Each row was made from one path, in order. Every step used is in the known rows, and no mark comes twice. Write each row's path.
Known rows:
M -> Q -> S -> R: 10.0  -4.8  6.0  -30.3  -0.8  -15.2  -20.7  -2.9  9.0  1.1  19.1  23.3  -17.5  23.3  5.6  -18.3  10.9  12.6  7.1  -14.9  7.5  44.3  -8.9
L -> S -> R -> U: 11.0  2.1  -0.9  -13.3  13.3  -3.4  -19.4  -6.5  -9.6  -6.3  24.3  -9.1  -28.0  -1.9  4.8  7.4  11.3  -15.2  16.6  4.4  5.2  37.8  -16.7
S -> R -> U -> G -> Q -> Z: 3.5  -0.6  24.9  -48.6  -4.2  -24.5  -18.1  7.9  -7.5  -2.8  19.9  -6.6  -15.9  18.4  29.9  -11.0  -9.2  -14.6  0.6  7.5  13.7  35.8  -8.4
G -> U -> R: -5.4  -5.6  16.5  -19.9  22.6  -20.5  3.9  6.2  -6.9  -9.8  22.2  6.2  -3.6  -17.9  34.1  0.8  -19.8  -6.9  9.3  -9.3  -1.9  37.6  -28.9
Q -> Z -> U: -1.4  3.6  13.0  -41.3  -8.4  -24.6  -8.1  21.9  -19.2  30.9  50.5  4.7  -8.7  27.5  20.7  20.1  16.3  -11.5  -4.3  10.4  22.5  55.0  -12.8
R -> U -> G: -15.5  10.8  10.4  -24.2  22.0  -34.0  -2.6  14.8  -0.4  2.8  30.7  1.7  -19.4  -5.8  24.0  0.8  -6.3  -30.9  9.9  7.6  11.3  26.2  -34.4
L -> U: 7.3  -4.1  3.5  -9.8  11.4  -30.9  -10.8  -4.9  -8.5  21.4  41.3  -11.5  -8.4  -3.6  5.3  12.1  6.2  -14.1  7.5  -5.0  8.4  53.2  -25.8
S -> R -> U: 1.4  3.6  10.0  -12.9  16.3  -8.5  -21.9  -0.6  -5.5  -1.1  33.5  -7.0  -20.6  -2.2  9.1  3.3  5.4  -18.0  15.6  6.1  0.6  39.2  -22.2
Q -> S -> R -> U: 0.4  4.2  5.4  -13.0  5.4  -11.0  -16.4  2.7  -3.0  -3.6  35.2  1.3  -26.3  6.3  3.7  -3.4  13.9  -13.3  21.4  3.2  6.0  41.7  -20.1
U -> G -> Q -> Z: 0.6  -0.2  27.0  -49.3  -0.3  -30.3  -9.8  10.4  -2.3  6.9  26.2  -0.9  -13.8  16.0  33.9  -11.2  -13.1  -11.4  -4.9  3.5  14.8  39.1  -8.3
Z -> U -> G -> K: -16.8  9.2  -9.0  -47.2  19.0  -53.4  6.0  3.9  -12.2  5.7  22.3  -0.1  15.6  -16.0  28.3  12.5  3.8  -29.4  -1.9  9.1  8.2  39.9  -31.6
S -> R: 10.1  -1.5  19.9  -20.0  21.6  -16.7  -27.5  -3.6  10.1  3.2  14.3  8.6  -12.1  4.5  19.5  -4.3  5.9  5.9  1.1  -8.5  -1.9  37.2  -16.2
Q -> S -> R: 7.5  0.1  14.3  -20.2  6.2  -20.2  -19.5  2.1  13.3  -0.7  17.0  20.4  -19.8  16.7  11.4  -14.1  17.3  13.4  10.2  -13.7  6.1  39.7  -13.6
L -> S -> R -> U -> G: -2.8  7.8  5.7  -25.9  17.5  -27.1  -11.9  7.1  -2.5  -9.9  10.8  -0.7  -23.9  -0.1  20.9  0.4  2.2  -23.5  11.5  4.9  11.7  20.1  -28.4
R -> U -> G -> Q: -10.9  6.5  3.3  -32.8  16.2  -29.7  3.1  -1.8  -13.0  -8.9  36.2  -11.1  -5.6  -11.5  28.0  -5.4  -32.0  -36.7  14.7  7.7  4.3  39.9  -21.1
M -> Q -> Z -> U -> R -> S: 0.3  -8.8  4.9  -37.9  -12.7  -12.1  16.9  12.9  -33.2  2.1  30.4  4.6  -21.6  -1.0  20.1  -11.3  -2.8  -5.8  10.5  6.4  6.6  45.5  -34.1
U -> R: -2.1  -3.1  21.4  -26.6  19.4  -17.0  0.3  12.2  -2.2  3.1  22.5  12.1  -11.0  -12.1  29.3  -6.0  -0.3  0.8  4.9  -11.8  -8.2  42.0  -28.0
Z -> U -> G -> S -> R: -0.6  -8.4  6.4  -33.1  8.7  -21.9  -18.1  -8.1  -1.4  -11.5  1.4  9.2  -1.1  11.2  13.7  2.7  -0.3  0.2  3.4  -6.7  11.0  26.3  -14.1
M -> Q -> S -> R -> U -> G: -8.3  5.6  4.5  -33.0  6.7  -28.9  -10.6  10.1  -0.7  -6.7  19.7  9.1  -20.6  10.6  15.6  -9.8  -0.7  -22.4  13.4  2.5  13.3  25.5  -27.8
Q -> S: -7.1  5.6  6.2  -16.3  4.8  -28.7  5.7  11.6  13.8  15.4  45.5  25.9  -24.9  10.7  9.9  -12.1  13.5  5.2  12.6  -12.4  15.1  51.1  -17.0
L -> S -> R -> U -> G -> Q: 0.3  4.3  -2.4  -34.2  12.3  -23.7  -2.8  -7.8  -15.5  -18.6  20.6  -13.2  -10.7  -7.4  24.4  -4.8  -24.9  -30.2  16.3  5.4  6.3  35.2  -16.1

Write each row's path:
-18.9  -6.9  -1.8  -27.1  14.6  -25.3  4.9  -7.7  -1.8  -7.9  22.4  4.4  -7.0  -6.7  9.5  2.6  -17.3  -17.8  8.4  -2.8  16.6  26.5  -20.6
R -> U -> G -> S
-6.0  4.9  4.8  -34.2  14.2  -27.6  -4.6  -4.3  -12.6  -14.5  26.8  -11.0  -5.0  -8.1  27.7  -7.9  -29.0  -32.5  15.4  6.4  2.8  36.3  -20.2
S -> R -> U -> G -> Q
-16.9  -8.3  2.7  -29.7  18.4  -30.1  5.4  -7.6  5.8  -3.3  17.2  11.7  -3.0  -5.5  15.2  0.1  -18.0  -7.6  1.0  -9.7  15.9  26.7  -18.3
U -> G -> S
-10.3  9.2  10.1  -25.6  11.3  -32.3  -9.6  14.1  1.9  -8.1  18.3  7.0  -22.9  5.4  19.8  -6.7  3.7  -22.6  15.5  4.2  12.7  22.2  -30.3
Q -> S -> R -> U -> G
-10.6  6.9  0.8  -41.1  9.7  -35.3  5.6  3.3  -18.7  -0.4  38.0  -5.1  2.9  -1.9  31.7  2.9  -27.2  -32.1  9.3  7.2  9.9  44.8  -19.0
Z -> U -> G -> Q
-16.9  9.0  -6.5  -38.8  24.8  -47.8  2.8  -1.4  -6.1  -2.6  20.9  -6.3  6.9  -25.7  25.2  3.9  -1.1  -33.3  3.7  9.5  3.4  34.1  -34.3
R -> U -> G -> K
-1.3  -3.9  2.9  -15.1  11.9  -6.1  -17.5  -10.6  -7.2  -8.8  27.4  -6.4  -15.4  -2.5  2.5  4.6  -0.5  -15.4  16.0  3.5  4.6  36.7  -17.9
G -> S -> R -> U
-0.7  2.4  9.0  -46.5  -12.1  -24.1  -4.9  15.3  -26.6  22.5  51.8  -2.3  -3.0  24.7  23.0  17.2  3.1  -18.1  -0.8  12.2  20.4  58.4  -8.8
G -> Q -> Z -> U
3.3  2.1  5.5  -33.2  -4.5  -26.3  -13.0  2.8  -3.0  -11.0  16.8  13.1  -10.7  21.0  16.5  -11.1  7.1  -1.4  15.6  -4.9  10.4  39.8  -13.3
Z -> U -> G -> Q -> S -> R
0.3  -9.6  10.9  -29.2  15.0  -21.7  -20.2  -11.6  8.0  -13.9  -3.4  10.0  -5.1  5.5  15.2  -5.2  -4.8  4.3  2.4  -11.0  6.5  23.0  -14.6
U -> G -> S -> R
-15.3  7.5  -2.2  -41.5  28.1  -52.4  3.2  -1.7  1.5  2.2  15.2  1.1  10.5  -24.3  30.5  1.2  -2.3  -23.3  -3.4  3.0  3.0  35.3  -31.5
U -> G -> K
-0.1  -3.4  16.8  -47.6  -7.8  -17.5  1.2  19.8  -27.4  3.9  29.2  4.4  -4.0  9.4  30.8  4.9  4.7  -8.6  4.4  1.4  4.0  50.1  -19.5
G -> Q -> Z -> U -> R
23.0  -2.8  5.5  -20.2  17.9  -9.4  -23.8  -11.0  4.2  -4.4  1.6  5.1  -23.1  4.9  13.4  1.2  14.9  10.6  2.9  -11.2  4.4  34.9  -8.5
L -> S -> R
4.7  1.1  10.0  -29.6  2.4  -26.2  -15.0  -1.0  6.6  -13.3  11.7  14.7  -14.6  14.9  17.6  -18.8  3.5  3.0  14.5  -9.7  6.6  36.3  -12.9
U -> G -> Q -> S -> R
-5.4  -7.5  8.3  -14.6  11.6  -18.0  22.2  3.4  -19.8  -13.1  24.9  0.3  -20.5  -26.4  27.7  -12.5  -21.4  -7.1  17.9  1.1  0.7  35.3  -42.0
G -> U -> R -> S
1.8  -9.9  12.1  -39.8  0.9  -22.0  -21.3  -4.2  -2.4  -10.7  -1.5  8.9  -4.4  19.9  15.4  0.4  3.1  3.1  -0.3  -5.3  14.5  25.5  -10.8
Q -> Z -> U -> G -> S -> R
-5.9  6.7  -12.3  -40.3  21.3  -41.7  -2.9  -7.5  -8.7  -12.5  5.4  -8.1  1.4  -21.4  21.4  5.0  6.6  -27.8  4.9  7.1  4.6  30.1  -28.3
L -> S -> R -> U -> G -> K
-16.1  -8.2  1.3  -42.0  1.0  -30.7  4.5  0.7  -7.9  1.3  20.7  9.6  -1.0  11.2  14.4  8.7  -8.7  -10.4  -0.9  -1.6  25.5  30.6  -14.5
Q -> Z -> U -> G -> S
